Known rows, with every way that one mark hangs from another:
liki(pirinem(feku kemo(megili) lesa)): [ 0.94 -0.64 -0.22  2.21  1.52  2.71  1.12 -2.69  1.15  0.32 -0.71 -1.93
  0.07 -1.25  0.53  1.49  3.52 -1.64  1.65  1.16 -0.90 -1.91 -1.35  0.97
  2.64]
liki(pirinem(feku kemo)): [-1.08 -0.16 -0.23  1.35  0.61  1.84  1.13 -0.26  2.13 -0.18 -0.71 -0.97
 -0.58 -1.19 -0.42  2.34  2.30 -1.20  0.86  1.43 -1.13 -0.51 -1.55 -0.12
  1.25]
megili(feku kemo(pirinem)): [ 0.17  0.47  0.40 -1.05 -0.09 -0.84  0.01 -4.86 -0.70  2.35 -1.72  0.05
 -1.12 -1.73  0.40  0.09  0.62  0.49 -1.38  0.16  0.38 -1.02  0.21  1.63
 -2.04]
lesa(pirinem(feku(megili) kemo)): [ 0.33 -0.89 -1.00  1.15  0.37 -0.54  2.02  2.57  1.10  1.03  1.61 -0.98
  0.80 -4.04 -0.03  1.98  2.43  0.18  0.30  3.08 -0.95 -0.41 -2.44  0.49
 -0.26]
lesa(pirinem(feku)): [-1.63 -0.32 -0.82  0.60 -0.11 -0.19  2.00  3.57  1.03 -0.23  0.46 -0.61
  0.58 -3.09  0.07 -0.02  0.65 -0.28  1.03  1.80  0.00 -0.29 -1.61  0.21
  0.13]
lesa(pirinem): [-1.05 -0.04 -0.49  0.70 -0.39 -1.15  0.96  2.19  0.43  0.12 -0.29 -0.39
  0.26 -1.92  0.32  0.30  0.54  0.53 -0.14  0.96  1.14 -0.25 -0.84  0.19
 -0.22]
feku(lesa megili(kemo) pirinem): [ 5.59 -1.06  0.59  0.60 -0.87 -0.54 -0.28 -2.73 -0.62  4.33  3.22 -0.88
 -1.46 -4.54  0.35  1.18  0.94  1.64 -0.20 -0.04 -3.27 -0.90  0.06  1.90
 -0.58]
kemo(megili(feku) pirinem(lesa)): [ 1.18 -0.02 -0.14  0.33  1.10 -0.44 -0.50 -5.70 -1.27  1.54 -0.86 -0.54
 -0.16 -2.84  0.65 -0.99  0.87  0.26  0.08 -0.36  1.92 -1.38  0.49  2.45
 -0.08]
lesa(pirinem(feku kemo(megili))): [-0.15 -0.26 -0.69  1.32  0.59 -0.54  1.85 -0.10  0.87 -1.29  0.18 -1.15
  1.72 -2.26  0.21  1.01  2.72 -0.40  0.72  2.86 -0.29 -1.36 -2.14  0.25
  0.12]
feku(megili(kemo)): [ 2.25 -0.51  0.19 -0.58 -0.11  0.07 -0.07 -1.58 -0.71  3.09  1.17 -0.41
 -0.52 -0.47  0.71  0.85  1.17  0.15 -1.45  0.60 -1.19 -1.26  0.06  1.60
 -0.73]
pirinem(feku kemo(megili) lesa): [ 2.04 -1.02 -0.24  1.59  1.51  1.82  1.43 -1.64  0.37 -0.32 -0.59 -1.16
  1.31 -0.90  0.41  0.12  2.56 -1.18  2.07  1.04 -1.97 -1.29 -1.49  0.35
  1.81]
kemo(megili pirinem): [-0.28  0.77 -0.14 -0.24  0.05 -0.74 -1.44 -5.43 -1.50 -0.94  2.47 -0.25
  0.32 -0.23 -0.35 -1.47  0.86 -0.26 -0.40  0.92  2.74 -1.42  1.09  1.20
 -0.13]
liki(pirinem): [-1.06  0.30  0.03  0.69 -0.04  0.89 -0.32 -0.94  0.85  0.59  0.02 -0.72
 -1.30 -0.23  0.12  1.38  0.97 -0.48 -0.41  0.07  1.04 -0.59  0.16  0.67
  0.92]
kemo(megili): [ 0.98  0.15  0.02  0.10  0.20 -0.47 -0.52 -2.93 -0.77 -0.53  0.99 -0.36
  0.75  0.70  0.30 -0.39  0.64 -0.20 -0.33  0.48  0.88 -1.29  0.35  0.86
  0.14]
feku(lesa(pirinem)): [ 0.97 -0.27 -0.11  1.27 -0.32 -1.06  0.54  1.24  0.79  0.92  0.88 -0.79
 -0.49 -4.16  0.33  0.04  0.11  0.97  0.82  0.27  0.20  0.28 -0.64  0.58
 -0.08]
feku(lesa(pirinem) megili(kemo)): [ 3.18 -0.77  0.07  0.70 -0.40 -1.00  0.42 -0.38 -0.01  3.99  2.09 -1.17
 -1.08 -4.38  1.12  0.77  1.24  1.09 -0.58  0.84 -1.09 -0.95 -0.54  2.23
 -0.73]
liki(pirinem(feku)): [-1.92  0.05 -0.32  0.72  0.20  1.88  0.61  0.51  1.47  0.18  0.77 -0.94
 -0.97 -1.09 -0.18  1.08  1.02 -1.20  0.71  0.85 -0.02 -0.69 -0.67  0.68
  1.23]
pirinem(feku kemo): [ 0.05 -0.48 -0.22  0.65  0.69  0.98  1.49  0.75  1.21 -0.84 -0.56 -0.31
  0.72 -0.87 -0.39  0.86  1.36 -0.79  1.18  1.47 -2.30  0.07 -1.69 -0.74
  0.25]
kemo(megili pirinem(lesa)): [ 0.86 -0.02 -0.14  0.67  0.68  0.62 -0.92 -5.14 -1.56  0.05  1.29 -0.67
  0.27 -0.89  0.31 -1.95  1.38 -0.37  0.85  0.30  2.10 -1.52  0.90  1.54
  1.23]

Rows:
[ 1.40 -0.88 -0.62  0.55  0.72  0.66  1.00  0.48  0.63  0.88  1.66 -0.64
  0.55 -2.08 -0.29  1.44  1.67 -0.41  0.30  1.94 -2.14 -0.15 -1.65  0.30
  0.04]  pirinem(feku(megili) kemo)
[ 2.28 -0.64 -0.44  1.10 -0.25 -1.38 -0.10  0.91  0.36  2.50  3.08 -0.88
 -0.69 -5.36  0.47  0.39  0.34  1.29  0.10  0.75  0.36  0.09 -0.61  1.77
 -0.20]  feku(lesa(pirinem) megili)
[ 2.36 -0.71  0.29  0.74  0.12  2.09  0.08 -2.02  1.07  4.09  3.01 -1.67
 -2.24 -3.75  0.63  1.48  1.65 -0.74  0.22  0.70 -2.21 -1.45 -0.35  2.72
  0.82]  liki(pirinem(feku(lesa megili(kemo))))
[ 2.24  0.26  0.73 -0.43 -0.06 -0.77 -0.49 -5.59 -0.27  3.04 -0.54 -0.30
 -1.89 -3.79  0.46 -0.30  0.09  0.90 -0.33 -0.63 -0.58 -0.47  0.33  2.22
 -1.84]  megili(feku(lesa) kemo(pirinem))
[ 1.27 -0.09  0.41  0.04 -0.28  1.08  0.11 -3.40  0.19  1.31  2.40 -0.63
 -1.23 -3.10 -0.01 -1.49  0.49 -0.62  1.41  0.75 -1.49 -0.75  0.12  1.26
 -0.13]  megili(kemo(pirinem(feku(lesa))))
[ 0.68 -0.24  0.37  0.18  0.13  1.33  0.01 -3.43 -1.15  1.89 -0.88 -0.46
 -0.88 -0.75  0.62 -1.07  1.54 -0.44  0.54  0.05 -0.04 -1.28  0.52  1.23
  0.58]  megili(kemo(pirinem(lesa)))
[ 2.47 -1.53 -0.18  0.32  0.66  2.22  1.43  0.33 -0.29  3.69  0.90 -1.15
 -0.32 -2.07  1.04  0.01  1.76 -0.77  0.85  0.76 -2.97 -1.51 -0.81  1.97
  1.11]  pirinem(feku(megili(kemo)) lesa)
[ 4.10 -0.51  0.46  0.70 -0.33 -1.75  0.16 -1.92  0.36  2.65 -0.06 -0.29
 -1.39 -6.15 -0.12  1.05 -0.74  2.06  0.53 -1.34 -2.11  0.57 -0.62  1.27
 -1.13]  megili(feku(lesa pirinem))
[ 2.35 -0.31  0.45  0.49 -0.17 -1.74  1.32 -0.89  0.81  3.62 -2.39 -0.70
 -1.23 -5.04  1.40  1.24  0.51  1.38 -0.52 -0.24 -1.21 -0.50 -1.03  1.96
 -1.82]  megili(feku(lesa(pirinem)) kemo)
[ 2.23  0.53  0.24  0.06  0.34 -1.65 -1.45 -7.17 -0.72  1.24  1.48 -0.50
 -0.85 -4.11  0.11 -1.12 -0.07  0.72 -0.09 -0.42  1.79 -0.70  0.83  2.48
 -1.13]  kemo(megili(feku(lesa)) pirinem)
[ 3.07 -0.72  0.08  1.20  1.61 -0.11  0.87 -3.82 -0.14  1.43 -3.64 -0.86
  0.68 -1.79  0.92  1.25  2.08  0.33  0.18 -0.34 -0.92 -1.08 -1.16  1.22
  0.07]  pirinem(kemo(megili(feku)) lesa)
[ 0.98 -1.25 -0.24  1.55  1.19  2.23  1.89  1.26  1.05  0.17 -1.66 -0.78
  0.66 -1.56  0.11  0.54  1.89 -0.95  2.34  0.71 -2.99 -0.04 -1.83 -0.53
  1.63]  pirinem(feku kemo lesa)
[-0.10 -0.79 -0.23  2.18  1.25  3.13  1.65  0.29  1.99  0.74 -1.70 -1.60
 -0.68 -1.97  0.17  1.94  2.84 -1.36  1.93  0.76 -1.74 -0.65 -1.79  0.26
  2.51]  liki(pirinem(feku kemo lesa))
[ 3.97 -1.20  0.58  0.51 -0.20 -0.22  1.64 -1.84 -0.53  4.39 -3.41 -0.58
 -0.94 -3.89  1.16  1.34  1.17  1.36  0.09 -1.19 -3.18 -1.05 -0.92  1.67
 -0.64]  megili(feku(pirinem(lesa)) kemo)
[ 1.54 -0.39 -0.46  0.26  0.08  0.38 -0.88 -2.39 -0.03  1.62  5.89 -0.73
 -0.98 -5.12 -0.65 -1.40 -0.11  0.00  1.29  1.13 -0.12 -0.04  0.11  2.01
  0.16]  kemo(pirinem(feku(lesa megili)))
[ 0.19 -0.16  0.03  1.26  0.17  1.97  0.10 -0.56  2.02  0.99  1.93 -1.24
 -1.81 -3.39 -0.04  0.61  0.46 -0.89  1.73  0.14 -0.93 -0.11 -0.57  1.07
  1.55]  liki(pirinem(feku(lesa)))
[ 4.93 -0.60  0.96  0.27 -0.64 -1.41  0.69 -3.26  0.08  4.14 -1.07 -0.50
 -1.62 -5.21  0.75  1.49  0.22  1.81 -0.07 -1.31 -3.45 -0.42 -0.53  1.70
 -1.53]  megili(feku(lesa pirinem) kemo)
[ 1.60 -0.36  0.01  1.90  0.07 -0.98  0.93  0.62  1.42  0.47 -0.47 -0.83
 -0.10 -3.93  0.12  1.41  1.49  1.06  0.96  0.96 -0.79  0.45 -1.52 -0.18
 -0.19]  feku(lesa(pirinem(kemo)))
[ 0.27  0.02 -0.08  0.44 -0.03  0.65 -0.35 -2.04  0.42 -0.11  3.36 -0.35
 -0.86 -3.97 -0.68 -1.96 -0.33 -0.42  2.07  0.59 -0.25  0.27  0.14  0.85
  0.35]  kemo(pirinem(feku(lesa)))
[ 0.99  0.34  0.13  0.92  1.02 -0.32 -0.03 -5.48  0.86  1.08 -2.41 -1.09
 -0.56 -1.36  0.48  3.04  2.62 -0.06 -1.32  0.32  0.77 -1.50 -0.97  1.54
 -0.36]  liki(pirinem(kemo(megili(feku))))
[-0.81 -0.50 -0.48  0.69  0.73  1.89  0.56 -0.64 -0.14  0.17  1.21 -0.54
 -0.19 -2.70 -0.28 -1.85  0.58 -0.97  2.27  0.72  0.05 -0.35 -0.36  0.76
  1.40]  kemo(pirinem(feku lesa))
[ 0.04 -0.60  0.05  0.28  0.39  2.29  1.06 -2.03 -0.49  1.55 -0.08 -0.75
 -0.54 -1.74  0.47 -1.46  1.55 -1.17  1.63  0.74 -1.22 -1.41 -0.18  1.20
  0.95]  megili(kemo(pirinem(feku lesa)))
[-0.37 -0.17 -0.83 -0.39  0.03  0.27 -0.38 -1.52 -0.57  0.88  4.69 -0.33
 -0.23 -2.96 -0.76 -1.01  0.38 -0.49  0.27  1.95  0.81 -0.52 -0.12  1.54
 -0.12]  kemo(pirinem(feku(megili)))
[ 1.44 -0.36  0.11  2.22  1.26  1.82  0.04 -3.99  0.60  0.75 -1.63 -1.71
 -0.27 -0.16  0.59  1.92  3.40 -0.80  0.52  0.31  0.22 -1.80 -0.55  0.93
  2.24]  liki(pirinem(kemo(megili) lesa))
[ 1.33  0.27 -0.10  0.45  0.21  0.29 -0.98 -4.88 -0.45 -0.54  4.44 -0.75
 -0.10 -3.23 -0.39 -2.29  0.26 -0.65  1.70  1.02  0.59 -1.03  0.51  1.61
  0.59]  kemo(megili pirinem(feku(lesa)))
[ 0.45 -1.02 -0.69  1.38  0.91  2.78  0.50  0.64  0.90  2.98  1.88 -1.63
 -1.18 -3.05  0.38  1.00  1.53 -1.12  1.16  0.66 -0.65 -1.06 -0.72  2.16
  2.40]  liki(pirinem(feku(megili) lesa))
[ 2.34 -1.60 -0.60  1.28  1.35  1.95  1.42  1.10  0.60  1.98  0.63 -1.05
  0.45 -2.72  0.15  0.97  2.14 -0.52  1.52  1.29 -2.88 -0.27 -1.80  0.68
  1.48]  pirinem(feku(megili) kemo lesa)
[ 3.02 -0.42  0.62 -0.34 -0.58 -1.43  1.21 -2.19 -0.38  3.31 -2.34 -0.12
 -0.87 -3.08  0.53  1.77  0.72  1.47 -1.10 -0.40 -2.65 -0.98 -0.74  1.24
 -1.77]  megili(feku(pirinem) kemo)
[ 3.86 -1.48 -0.29  1.19 -0.10  0.06  0.25 -0.13 -0.87  3.34  1.98 -0.82
 -0.39 -4.17  0.12  0.65  0.99  1.30  0.62 -0.03 -1.73 -0.46 -0.39  1.33
  0.97]  feku(megili pirinem(lesa))
[ 4.00 -0.21  0.48  0.94  0.97 -1.26 -0.17 -5.27  0.61  1.25 -1.32 -0.77
 -0.06 -3.20  0.43  1.39  1.01  0.81  0.03 -0.37 -1.14 -0.42 -0.80  1.29
 -0.98]  pirinem(kemo(megili(feku(lesa))))
[ 3.13 -0.19  0.36 -0.17 -0.34 -0.13 -1.43 -4.94 -0.98  3.49  3.74 -0.66
 -1.71 -3.20  0.29 -0.61  0.73  0.56 -0.44  0.51 -0.31 -0.90  0.91  2.40
 -0.75]  feku(lesa megili(kemo(pirinem)))
[ 3.22 -0.29  0.89 -0.14  0.13 -0.51  0.39 -2.90  0.48  3.47 -1.99 -0.38
 -1.55 -2.98  1.13  0.84  0.04  0.75 -0.31 -1.43 -2.30 -0.31 -0.28  1.85
 -1.50]  megili(feku(lesa) kemo)
[ 3.24 -1.27  0.12  2.03  0.22  0.44  1.21 -0.40  0.13  1.14 -1.61 -0.69
  0.17 -2.70 -0.16  1.54  2.07  0.92  1.66  0.03 -2.93 -0.09 -1.35 -0.48
  1.13]  feku(pirinem(kemo lesa))
[ 1.89 -0.36  0.14  1.79  1.60  0.81  0.42 -4.80  0.79  2.15 -3.74 -1.52
 -0.68 -2.05  1.05  2.62  2.94 -0.17 -0.14 -0.24  0.26 -1.61 -1.02  1.99
  1.04]  liki(pirinem(kemo(megili(feku)) lesa))
[ 0.54 -0.77 -0.61  0.12 -0.20 -0.18  1.87  2.04  0.18  2.77  1.80 -1.08
  0.08 -3.33  0.89  0.81  1.78  0.03 -0.46  2.49 -1.29 -1.58 -1.56  1.83
 -0.58]  lesa(pirinem(feku(megili(kemo))))
